What can hang from each mark
k_915: k_536 k_646
k_536: k_563 k_894 k_915 k_931
k_252: k_755 k_776
k_931: k_536 k_646 k_776
k_776: k_252 k_563 k_894 k_931
k_894: k_536
k_563: k_536
k_646: k_915 k_931

Every row comes from one small tree of marks. The marks that hang from a mark follow it in brackets, in the order of their numbers. Every link used is in the known rows. Which tree was each row made from?
(in the rows, 128 means zero)
Known rows
k_252{k_776{k_563{k_536} k_894}}: [133 113 144 115 113 127 123 112 103 130  81  98 115 129 118 151 166 122
 151 153 161 144 125 140  92  72 119 162  91 130  95 130  86 164 117 111
 196 197 138 109 123]
k_563{k_536}: [122 129 118 134 106 125 122 122 131 147 115 130 121 134 145 132 119 123
 119 118 126 129 131 139  95 115 120 126 130 127 105  93 136 149 130 116
 135 152 136 126 112]
k_776{k_252 k_931}: [143  78  99 104  98 150 112 130 114 175 100  86 118 132 139 144 128  58
 141 131 141 149 122 159 171  72 108 145 120 114 106 128 114 132 125  96
 118 181 128  94 136]
k_894{k_536{k_931{k_776}}}: [144 167 158 132 116 106 154 127 137 141 127 105 115 118 156 139 113 113
 150 171 132 153 133 103 148 108 133 161 135 132 119 146 114 107 133 146
 178 124 149 123 146]
k_646{k_915{k_536}}: [129 136 134 170 113 159 111 119 135 130 126 121 122 116 142 135 143 119
  72 136  96 117 122 122 161 127 115 168 135 114 128 144 135 124 115  98
 121 111 170 150 138]
k_915{k_646}: [118 137 134 150 139 138 144 139 114 106 116 147 121 121 138 110 142 110
  88 135 128 136 135 139 111 103 124 138 135 135 135 133 143 138 122  82
 125 115 119 138 136]
k_894{k_536}: [125 145 143 113 133 126 119 129 124 136 138 114 123 118 156 124 119 119
 144 150 130 127 148 120 112 136 132 147 132 127 130 123 131 109 130 143
 157 149 122 103 134]
k_536{k_563 k_894 k_915 k_931{k_646}}: [145 171 194 180 136 105 166 171  73 204 134 132 136 143  98 133 143  82
  78 201 194 145  80  86 173  92  87 215 173 128  91 247 123 120 159 106
 131  68 164 112 138]
k_252{k_755 k_776}: [145 141 156 144 147 127 117 138  97 106 116 116 149 131 113 128 143 112
 150 139 136 143 121  86 178 129 125 152 109 131 110 161 106 133 109  77
 132 151 127 107 139]
k_915{k_536}: [127 153 138 148 136 142 147 123 154 117 119 121 123 137 121 129 130 131
 118 137 106 112 134 123 157 126 119 138 124 121 119 134 135 129 136  94
 121 133 151 139 147]
k_536{k_563 k_894}: [132 145 156 133 139 145 140 132  81 145 111 130 149 139  83 130 142 109
  93 167 159 119 120 112 140 116 101 148 152 130 123 170 118 101 135 140
 127 133 121 137 139]
k_646{k_931}: [125 132 142 158 110 127 124 130 132 133 124 114 137 108 136 123 142  90
 100 139 115 104 105 123 153  98 120 139 128 109 117 119 150 137 112 137
 113 121 141 123 137]
k_776{k_931{k_646}}: [135 110 134 120 125 139 124 152 111 159 119  96 109 136 121 128 127  84
 141 118 144 140 124 164 155  94 132 153 136 128  95 152 109 143 165  87
 134 134 123 100 111]
k_536{k_563 k_894 k_915 k_931{k_776{k_252}}}: [165 164 183 161 107 108 179 140  87 188 105 123 135 137 101 165 136  87
  84 218 176 153  81  79 207  72  74 198 167 122 101 232 111 108 128 130
 126 107 175 137 158]
k_646{k_915 k_931{k_536 k_776{k_563}}}: [159 131 189 174  91 128  86 115 160 129 110  93 121 101 148 152 148 123
  63 167  78 116  82 130 219  70 124 175 143 123 108 167 126 140 100 147
 149 117 157 185 140]
k_776{k_252{k_755} k_931}: [146  88 132 108 106 143  98 143 115 170 108  80 135 141 140 129 125  57
 142 137 145 148 105 144 202  84 108 157 119 118 107 127 115 128 121  70
 116 186 122  85 133]
k_776{k_252 k_563{k_536{k_894 k_915 k_931}}}: [152 102 144 130  93 108 103 137 128 210  93 100 116 142 162 163 135  87
 102 185 177 164  98 127 142  51  84 184 134 129 103 149 114 145 128 117
 154 177 165 101 135]
k_776{k_252 k_563 k_931}: [159  63 129  82  95 140  83 139 129 181  92  71 115 136 133 164 137  75
 143 142 160 156 112 176 158  40 110 157 104 125 115 121  84 134 129 116
 160 217 119  83 118]
k_776{k_894 k_931}: [115 101 130  99 103 150 138 111 111 163 109  85 108 133 113 124 149  97
 158 135 157 129 108 181 124  91 133 160 105 127 105 122 108 144 142  96
 161 176 141  98 127]
k_776{k_252 k_563 k_894{k_536}}: [131  94 168  74 116 124  98 122 130 156  86  75 112 124 173 132 152 103
 151 194 177 143 125 156 118  61 103 180 107 123 130 118 104 126 115 147
 210 208 113  91 143]
k_931{k_776}: [150 146 154 120 119 120 152 119 142  95 106 123 115 127 128 146 117 146
 134 142 109 132 134 125 164 113 131 122 141 130 128 140 110 126 129 142
 138 119 130 169 132]
k_536{k_563 k_931{k_646{k_915} k_776{k_894}}}: [147 159 200 167 101 117 171 144  96 144 101 107 123 125 113 136 147 102
  88 185 169 156  85 116 180  61 101 200 151 122  87 206  92 130 129 128
 189  74 147 163 130]
k_536{k_894 k_931{k_776}}: [148 159 142 158 124 112 176 119 128 151  99 118 116 135 124 139 128 113
 124 180 139 158 117  98 184 102 128 157 154 149 114 188 109 112 149 127
 141  86 181 164 164]
k_776{k_252 k_563}: [153  84 143  98 115 122  89 137 139 150  95  98 126 130 150 150 136 108
 125 156 152 150 120 144 149  64 102 144 115 128 133 126 101 130 113 140
 156 182 112 113 129]
k_931{k_646 k_776}: [152 154 173 130 142 110 157 149 133  92  98 120 103 131 142 129 117 134
 129 144 119 141 137 128 182 101 131 138 166 133 112 175 107 137 155 122
 142  79 115 170 122]
k_894{k_536{k_931{k_646 k_776}}}: [144 171 171 138 130  99 156 147 133 140 122 103 109 121 166 128 112 107
 151 174 140 159 136 106 160  99 133 174 150 135 106 167 113 118 150 136
 179  98 138 127 141]
k_894{k_536{k_931}}: [130 155 142 137 121 112 139 133 128 162 141 110 123 118 155 128 118 100
 148 164 144 148 129 107 126 118 131 166 127 133 117 141 127 109 132 140
 171 130 148 100 145]
k_776{k_894{k_536{k_915}}}: [108 144 167 112 123 122 140 118 110 154 135 108 111 119 154 117 146 127
 145 175 159 120 119 134 104 126 120 183 128 121 127 137 136 128 130 126
 166 155 139  91 136]
k_252{k_755 k_776{k_563 k_894 k_931}}: [147 108 182 106 123 137 100 130  97 139  97  69 132 138  94 142 166 101
 172 154 174 149  95 144 164  75 128 187  78 137  94 148  66 148 125  69
 192 216 130  74 126]
k_536{k_931{k_776{k_894}}}: [138 152 154 144 102 105 184 114 139 135 104 107 112 128 130 134 132 125
 146 169 144 155 104 122 163  87 131 159 125 135 107 155 103 137 132 126
 174 101 171 154 150]
k_563{k_536{k_894 k_931{k_646}}}: [126 145 125 166 120 114 148 138 116 182 100 121 113 144 153 117 126  90
 113 153 155 155 123 119 127  98 116 166 158 144  81 157 130 146 161  96
 145 100 166 132 135]

Write each row's tree
[122 153 152 162 145 135 149 140  96 152 127 155 116 129 132 121 154 106
  67 176 146 127 120 114 134 122 108 180 169 136 139 188 155 127 145  77
  95 101 156 121 144] : k_536{k_894 k_915{k_646}}
[147 117 111 134 129 142 125 125 107 146 105  95 121 133 100 149 145 100
 166 132 121 150 125 127 178  94 133 150 104 135  73 178  96 153 131  79
 135 171 140 116 143] : k_252{k_776{k_931{k_536}}}
[128 143 152 172 146 150 120 149 118 133 111 118 110 126 153 113 145 101
  72 153 119 126 135 120 177 119 113 181 173 127 114 192 134 129 155  84
 117  71 151 150 136] : k_931{k_646{k_915{k_536{k_894}}}}
[158 156 181 168 154 123 129 133 142 122  94 114 100 136 156 120 132 141
  89 181  91 143 123 110 249 109 128 179 198 156  93 243 119 137 162 102
 130  51 146 218 151] : k_931{k_536{k_894} k_646{k_915} k_776}
[144 152 193 161 108 117 140 145 126 127 127 132 114 110 137 148 148 110
  68 169 128 119  92 132 149  74 110 175 143 116 129 155 141 146 119 104
 126 123 144 125 125] : k_536{k_915{k_646{k_931{k_776{k_563}}}}}
[133 168 175 152 128  97 141 159 119 182 157 116 112 120 168 130 122  97
 131 179 160 148 116 100 141 113 120 201 151 125 105 185 134 125 151 119
 158 103 154  84 135] : k_894{k_536{k_915 k_931{k_646}}}
[145 127 204 125 103 120 119 134 133 121  79  95  89 124 165 140 144 141
  98 165 141 140 114 163 144  61 119 188 157 131 107 157  89 156 142 126
 204 117 135 170 102] : k_931{k_646{k_915} k_776{k_563{k_536} k_894}}
[175 162 227 138 164  92 133 152 157 141 102 109  94 152 134 144 127 167
 117 204 124 143 104 120 234  90 122 189 185 160  93 252 103 146 181 110
 150  89 138 182 137] : k_931{k_536{k_894 k_915} k_646 k_776{k_563}}
[143 120 143 123 117 138 120 129 123 174 126  95 132 145  86 138 126 111
 136 135 130 132  99 154 182  89 122 150 119 135  83 164 107 139 141 104
 140 171 121 124 127] : k_776{k_931{k_536{k_563}}}
[137 172 183 146 111 106 143 146  98 188 160 119 137 121 125 148 127  98
 116 186 172 138  98  94 128 105 101 194 135 113 108 171 127 106 126 147
 163 140 146  82 131] : k_894{k_536{k_563 k_915 k_931}}
[131 159 192 143  98 119 151 119 133 124 113  98 114 101 152 133 144 108
 114 179 119 101 100 123 164  85 118 174 139 100 114 137 143 133 114 145
 148 130 152 125 146] : k_646{k_931{k_776{k_894{k_536{k_915}}}}}
[125 170 190 138 129 128 136 153  86 147 150 135 132 116 129 131 135 107
  88 177 158 120 123 113 106 107  99 185 146 111 128 157 140 109 120 122
 151 155 110  93 125] : k_894{k_536{k_563 k_915{k_646}}}
[157  94 174 102 125 115  72 147 140 142 105  95 142 140 150 137 131 107
 127 163 157 149 104 127 179  81 102 156 115 134 136 124 101 124 110 114
 159 186 108 103 131] : k_776{k_252{k_755} k_563}
[128 164 182 163 141 141 156 150  62 156 128 156 138 133  90 129 157 102
  44 188 169 116 106 110 130 103  86 188 168 121 129 199 144 115 132  94
 106 119 132 123 136] : k_536{k_563 k_894 k_915{k_646}}
[126 132 169 121 102 119 148 130  95 189 115  93 127 122 158 127 151  73
 127 210 191 147 100 116 142  69  78 208 126 105 103 165 128 123 107 126
 173 164 140  82 156] : k_776{k_252 k_894{k_536{k_563 k_915 k_931}}}
[126  86 152  83  81 138 106 112 126 186  89  69 100 143 119 144 149 110
 156 141 175 138  98 207  86  51 127 172  92 134  95  88  85 164 144 108
 211 229 138  86 100] : k_776{k_563{k_536} k_894 k_931}
[134 143 152 169 109 163 114 125 116 131 127 121 136 118 115 142 146 115
  57 141 111 112 113 119 158 114  99 170 137 110 123 152 128 115 109 113
 128 123 154 150 130] : k_646{k_915{k_536{k_563}}}
[150 128 209 121 119 121 119 137 132 108  86  93  93 121 156 136 152 141
 101 169 142 141 114 157 165  68 126 189 151 132 122 178  86 143 143 132
 200 100 131 172 112] : k_931{k_646{k_915} k_776{k_563 k_894}}
[137 178 172 180 146 134 173 151 116 156 103 115 132 148  96 123 141  91
  90 184 151 133 111  97 191  92  96 182 152 131  92 204 119 118 160  84
 141  90 165 145 161] : k_915{k_536{k_563 k_894 k_931{k_646}}}
[131 141 131 188 102 149 126 119 137 151 130 117 119 117 142 139 142 107
  74 147 109 135 110 112 171 112 116 180 132 121 115 156 132 127 117  96
 133  99 191 146 147] : k_646{k_915{k_536{k_931}}}
[129 149 167 204 100 168 113 123 110 145 113 108 142 103 120 133 166  72
  24 167 103  89  97 107 192  89  91 190 153  96 114 165 155 113 101 116
 107 111 175 148 153] : k_646{k_915{k_536{k_563 k_894}} k_931}
[160 151 183 121 117  98 124 140 143 151 116  87 124 125 167 143 114 106
 151 189 149 162 119 102 180  86 121 177 130 136 119 146  99 106 124 137
 191 156 140 112 150] : k_894{k_536{k_931{k_776{k_252{k_755} k_563}}}}
[150 124 132 139 108 117 117 131 111 148  96 104 123 129 120 166 147 110
 145 146 155 164 122 115 112  70 122 156  96 133  88 145  84 156 119 115
 181 174 152 109 125] : k_252{k_776{k_563{k_536{k_931}}}}
[135 164 165 137 117 115 141 142 105 167 140 110 142 121 123 134 123  97
 130 173 164 144 117 101 126 100 113 171 128 124 109 148 117 103 123 155
 183 142 130  99 139] : k_894{k_536{k_563 k_931}}
[149 152 170 163 116 110 139 119 168 114 109 103 125 117 135 131 128 126
 113 160  79 112  98 117 220  87 128 140 142 125  95 159 138 145 115 132
 125 116 145 180 155] : k_646{k_931{k_536 k_776}}
[127 158 154 142 133 107 140 153 124 163 136 107 116 122 168 118 120  91
 146 165 153 154 134 110 135 112 131 177 142 135 107 160 127 118 150 127
 174 104 139 102 140] : k_894{k_536{k_931{k_646}}}
[145 160 184 144  98 109 185 124 110 139 102 109 135 132  91 143 136 119
 121 182 166 149  85 115 162  69 106 166 122 125  95 169  90 125 120 146
 186 118 146 154 140] : k_536{k_563 k_931{k_776{k_894}}}
[131 141 211 110 120  99 125 142 130 181 127  85 103 126 155 132 154 123
 145 202 194 148  97 141 109  76 121 218 122 135 112 162 102 138 148 134
 225 153 147  80 125] : k_776{k_563 k_894{k_536{k_915 k_931{k_646}}}}
[142 142 185 172 145 125 101 155 114 148 128 122 132 135 128 118 137 125
  74 158 123 135  99 120 200 103 107 183 167 132  81 220 126 142 137 110
 140  83 112 173 127] : k_931{k_536{k_563} k_646{k_915}}
[162 144 179 164 122 114 137 140 125 158  91 104 103 130 143 143 141 100
  90 191 152 170 109 110 196  73 125 199 172 153 108 220  91 119 162 123
 172  62 177 167 143] : k_536{k_894 k_931{k_646{k_915} k_776{k_563}}}
[122  74 113  90  95 154 130 115 106 176  84  72 110 133 142 123 150  63
 151 153 164 144 112 177 155  60 105 165 108 110  99 126 111 144 125  88
 145 191 132  91 145] : k_776{k_252 k_894 k_931}
[134 144 164 176 119 111 118 131 151 157 141 114 131 119 136 128 140 112
  95 160 103 104  81 112 193 101 116 164 140 117  93 165 160 151 116 118
 104 120 154 132 147] : k_646{k_931{k_536{k_915}}}
[144 161 179 168  98 102 158 151  95 192 156 133 147 132  91 158 134 105
  93 172 181 141  68  97 149  92  91 189 131 115  97 190 120 127 122 129
 140 115 161 102 123] : k_536{k_563 k_915 k_931}
[142 106 204 100 124 118 108 142 139 194 112  68  92 152 121 132 156 129
 154 173 170 138  76 191 168  55 128 212 121 142  77 189  89 174 173  83
 195 172 134 101 113] : k_776{k_563 k_894 k_931{k_536{k_915} k_646}}
[152 138 192 152 102 105 145 139 136 144  97  92  99 123 152 140 147 117
 109 180 158 166  93 134 172  57 125 199 141 138 102 187  85 143 142 126
 203  82 166 156 130] : k_536{k_931{k_646{k_915} k_776{k_563 k_894}}}
[144 159 179 155 147 120 133 130 114 175 136 133 139 151  94 133 136 144
  96 187 139 119  92 100 192 125 100 175 159 139  97 221 138 127 141 113
 114 125 141 148 149] : k_931{k_536{k_563 k_894 k_915}}
